Each row was made from one walk, in order. Every step used is in the known rows, and no mark comes twice. Write each row's walk.
(in the rows, 128 means zero)
Known rows:
C B: [ 95 156 128 145 123  93  92 130 154 118  90 117 149 138 127  98 118 125
 168 128 144 157 100 171 166 108 109 153 130 154 100 110]
P E B: [ 99 171  85 166 145  82  83  80 135 115 136 154 128 150 131  82 132 112
 158 109 154 116 126 167 163 102 138 121 135 144 144 132]
X Q: [ 93 199 133 107 136 109 111 133 152 135 132  78 186  62 144  69 131 135
 165 152 134 179 112 151 140 118 141 163 132 115 134 143]
Y F L G: [ 95 166 122  50 146 101 128 134 141 155 118  52 112 123 162 118  71  94
 148 118 119 124 122 150 108 107 164  90 107 125  89 119]
C M: [121 142 109 129 194 140 110 117 127 112 106  87 157  91 159  94 118 143
 133 142 142 152  74 168 153 111 128 156 139 113 119 147]
B N: [ 99 137  99 115 181 121 115 118 113 132 154 101 145 109 152 123 166 137
 137 122 148 134  89 154 152 101 138 113 163 144 152 129]
A F Q: [ 79 180 108 120 132 141 176 118 120 139 152  78 178  66 161 127 137 126
 205 159 171 163 154 144 161 117 132 143 149 152 135 145]
P E M L: [125 145 122 181 151 116  84 145 130 118 156 152 100 160 118  87 129 150
 127 101 123 121 147 154 169  69 171 123 176  78 134 108]
E B N P: [ 89 144  86 145 199 115 118  93 136 126 134 151 127  97 153 123 169  86
 153 133 131 152  82 130 168  86 111 130 160 156 148 128]
F L: [ 91 154 133 132 146  95  95 135 128 149 122  95 107 123 139 117 105 153
 131 148 141 116 135 147 122 116 170 141 162 127 112 116]
F L M N: [ 84 137 144 132 150 107  78 139 151 145 151 125 107 112 113 154  70 138
  97 146 114 102  92 161 103 108 187 135 135 108 123  81]
L M C B N P: [122 114 137 141 163 155  95 143 174  91  98 151 132 131 150 141 103 101
 138 145  67 171  85 151 159  76 102 162 128 123 168  82]
L F Q: [ 60 170 115 116 131  97 139  95 114 143 148  83 162  64 133 100 129 125
 190 113 136 149 129 165 113 103 149 152 127 111  92 128]
B E P: [116 176 136 130 151 112 118 139 114 135 183 110 192  88 122  72 197 111
 151 170 146  77 140 141 117  90 122 176 162 141 121 105]
Q F L M C B E: [124 108 133  77 102 120 100 150 180  93 111 113 108 140 144 193  78 136
 135 174  99 128 156 203 134  83 128 140 155 160 145 120]
A J: [ 80 168 112 144 179 148 116 144 122 167 141  99 167 130 124  99 123 117
 175 191 154 154 112 132 175 134 129 170 157  96 136  98]
G L F Q: [ 37 142 137 106 132 116 129 129 125 163 134  82 123  89 150 135 117 140
 163 110 141 147 145 148  92 135 167 148 156 102  86 121]
Q F: [ 96 127 103  79 116 123 124 104 135 127 121 129 155 121 130 149 131 135
 161 142 129 127 107 171 148 107 135  91 141 114 113 145]
G L M C B E P N: [ 92 136 165 123 143 150 116 185 209 127 127 142 129 172 136 168 119 134
 132 147  86  92 126 152  99  96 121 185 147 111 122  67]
M L F: [ 44 115 158 152 160 104 116 132 144 138 147 105 125  96 131 102 123 109
 158 108 127 137 130 166 127 104 179 139 137  97  78  86]
X Q F: [ 89 177 123  57 113 119 134 119 164 128 128  93 190  64 138 120 130 134
 173 157 123 182 112 172 147 112 140 125 132 113 134 161]
F L M: [118 133 148 129 151 115  92 155 145 125 120  97 118 116 130 129  73 152
 101 149 125 115 120 166 124 113 180 143 152 109 147 111]
P E B N: [101 157  71 152 175  91  97  78 126 114 154 145 123 143 142 104 159 112
 148  99 158 126 113 173 173  94 141 108 153 168 177 134]
Y F Q: [ 77 171  87  95 107 106 158 112 105 153 163  55 161  71 143 119 135 119
 184  94 142 126 133 129 126  87 119 120  87 126 106 155]
B N P E M: [146 152 101 131 196 148 101 101 112 119 145 170 115 120 115  88 168 112
 137 101  98 143  96 126 174  56 141 112 186  99 197 120]
Q F L M: [115 109 131  77 125 124 117 137 154 119 113 116 123 118 125 180  79 148
 119 154 116 117 118 191 132 103 173 101 151 108 142 131]
X Q F L M: [108 157 145  56 120 121 130 147 184 120 122  80 160  63 132 146  86 145
 137 167 111 173 120 190 130 111 173 132 143 108 158 151]
Y F: [ 92 153 102  94 132 111 126 115 116 140 144  94 157 107 133 103 121  92
 173  91 129 116 107 142 134  95 130 101  94 113 104 145]
N P: [ 97 154 138 133 157 137 103 110 128 138 114 141 143  95 120  78 140  99
 149 139 108 133 100  98 144 100 123 143 136  99 131 108]

Which walk is each row?
[ 91 149 119 159 159 121  73  87 164 119 150 201 128 109  89 115 100  73
 121 120  94 112  65 143 137  84 144 130 103 101 162  77] : L M N P E B
[107 103 154 132 158 165  79 153 177 110  94 158  85 165 151 152  95 113
 113 114  79 155 119 139 140 104 135 144 153 115 189  74] : G L M C B N P E
[101 189 131 113 161 119 145 126 151 147 184 126 178 110 101  96 199 126
 163 145 130  50 117 136 109  76 121 163 145 130 125  99] : B E P N
[132 126 135 146 156 149  82 124 172  85 104 165 120 149 134 122 102 100
 138 123  66 158 102 157 168  70 113 150 123 124 200  79] : L M C B N P E
[105 150 121 139 117 108  73 139 152 103 122 116 133 151 163 115 128 121
 167 163 117 140 154 162 139  86  81 183 141 172 113 107] : M C B E
[ 75 194 135 140 169 120 154 115 170 163 148 157 182 135 102 110 176 134
 172 128 107  74  76 128 117  87 139 149 120  82  94  78] : E P N
[101 170 108 160 159 113  88  74 139 121 119 180 121 121 116  67 142  80
 158 116 121 126 114 118 161  91 125 133 132 125 159 113] : N P E B
[ 91 181 134 141 135 115 119 133 191 127 136 148 152 166 134 128 159 121
 187 154  90 100 129 148 123  69  81 191 126 147 100  73] : M C B E P N
[ 87 135 108 145 149 115  93 128 154 115 113 127 124 164 177 146 133 130
 166 139 107 172 109 162 157  91  97 151 141 159 122  96] : M C B N
[ 97 121 143 119 205 141 122 153 165 116 109  47 123 103 190 105  99 135
 107 154 139 166  88 170 147 114 148 146 138 112  89  97] : C M L G
[106 168 116 150 166 137  80 116 129 148 149 204 122 114  98 118 128 105
 139 135  73 137  66 108 139  61 136 136 162  57  94  94] : E M N P
[153 161 113 133 131 105  82 155 136  96 123 123 142 133 117  90 137 129
 158 140 139 147 130 182 174  63  97 171 186 159 115 139] : C B E M
[ 68 131 153 120 155 115 110 161 164 138 134  71 117 134 175 107 109 127
 118 152 134 137 123 145 134 116 160 121 136 114  75  70] : M L G
[101 146 144 136 153 140  73  97 150 127 151 182 136 103  79 101  98  91
 112 114  86 106  72 132 126  87 157 126 102  83 171  67] : L M N P E
[102 190 140 126 139 104 134 132 180 130 139 128 173 131  96  97 179 118
 180 132 131  91 108 163 137  71  92 180 136 167 109  89] : C B E P N
[ 92 141 132 157 162 119 131 119 156 116 136 138  94  95 109 108 154 103
 174  77  98 191 128 159 178  40 133 149 168 133 147  86] : C B N P E M L F Q
[ 97 170 142  86 156  97  96 141 151 148 102  65 103 137 167 113  75 140
 121 166 132 132 125 152 113 124 172 124 156 128  94  95] : F L G
[149 173 121 150 163 142  82 104 122 121 119 190 121 131  97  58 132 108
 147 111  87 131 115 111 165  63 140 133 165  68 163 118] : N P E M
[ 92 189 140  20 124 107 133 137 190 140 106  55 147  79 164 133  87 136
 153 183 114 188 123 180 123 123 170 115 146 124 117 139] : X Q F L G
[142 170 125 170 142 139  69 112 154 103  89 210 105 170 116  81 113 100
 168 120  59 161 126 122 177  53 107 158 151  84 143  92] : N P E M C B
[ 87 127 115 105 136 114  98  79 178 125 131 193  88 120  96 182  83  91
 124 132  92 109  99 168 133  82 168  92 128 120 157  97] : Q F L M N P E B
[ 67 171 132 140 150 119  73  67 133 157 156 189 122 112  86  89 133  88
 140 106  99 102  84 103 121  91 146 122 108 104 138  69] : M N P E
[123 167 128 134 141 119  73 130 149 119 138 169 126 112  91 101 140  90
 156 139 103 143  98 145 154  50  92 171 167 148 110  99] : C B E M N P
[ 76 122 161 126 148 152  67 128 158 148 138 173  99 127 101 134  90 108
  92 106  97 105  93 120 104 119 176 124 132  75 157  66] : G L M N P E
[ 62 122 133 148 187 129 150 125 141 123 140  50 132  45 159 115 123 140
 148 121 140 169 115 179 135  98 151 174 129 109  87 121] : C M L F Q
[138 148 110 158 172 148  90 143 151 105 103 185 109 159 153 137 131 115
 162 140  55 191  96 134 179  46  94 159 182  98 123 105] : E M C B N P
[141 171 119 161 159 151  73 107 132 114 117 205 109 155 125  82 119 109
 156 128  57 135 133 100 156  59 128 144 157  56 154 102] : N P E M C
[108 105 155 121 124 145  71 191 171 104 113 108 109 157 164 154  86 134
 114 155 113 133 149 165 119 116 121 174 161 134 134  99] : G L M C B E
[ 89 128 119  80 122 108 119 116 142 139 118 113 113 123 136 171 107 149
 142 150 131 119 132 172 133 107 165  98 160 128 114 137] : Q F L
[117 128 135 170 173 130 100 137 160 108 121 163  90 140 113 104 155 112
 142  91 104 171 107 147 200  45 127 138 179 135 160  85] : C B N P E M L
[127 167 116 121 161 137  76 124 115 134 186 166 128  91  98 101 157  99
 132 149  99 106 110 117 128  52 118 152 182 107 125 111] : B E M N P
[102 128 141 157 183 123 106 120 160 107 116 168  93 123 102  96 142  83
 166  73  89 184 103 170 186  45 145 138 172 125 145  82] : C B N P E M L F
[113 131 145 143 148 123  81 160 155 120 119 111 100 143 162 150  60 151
 112 170  92 121 136 156 112 105 168 157 146  99 140  95] : F L M C
[ 68 124 138 147 157 136  68 115 171 138 138 192  89 134 114 143  90  91
 100 112 106 115  90 131 116 115 163 129 134  96 148  74] : G L M N P E B
[119 127 130 147 143 139  84 149 152 101 126 132 148 141 158 134  83 134
 127 160  85 131 112 157 130 101 136 152 122  82 136 102] : L M C
[111 172 164 123 159 154 165 163 211 118 129 134 146 131 134 167 103  95
 186 181  99 117 151 177 135  82 138 182 155 159 152  76] : A F L M C B E P N
[109 144 151 162 174 137  97 112 141 121 130 185 102 113  93  63 125  83
 157  90  75 142 132 130 154  56 172 136 161  53 136  88] : N P E M L F
[108 139 144  82 122 128 144 146 216 115 124 146 128 155 115 206 112 134
 153 168  74  87 131 191 116  62 126 148 141 133 130  87] : Q F L M C B E P N
[106 144 151  65 138 144 131 145 215 105  95 112 128  74 150 175  96 114
 154 172  59 219 111 174 149  79 130 150 143 134 183 116] : X Q F L M C B N P
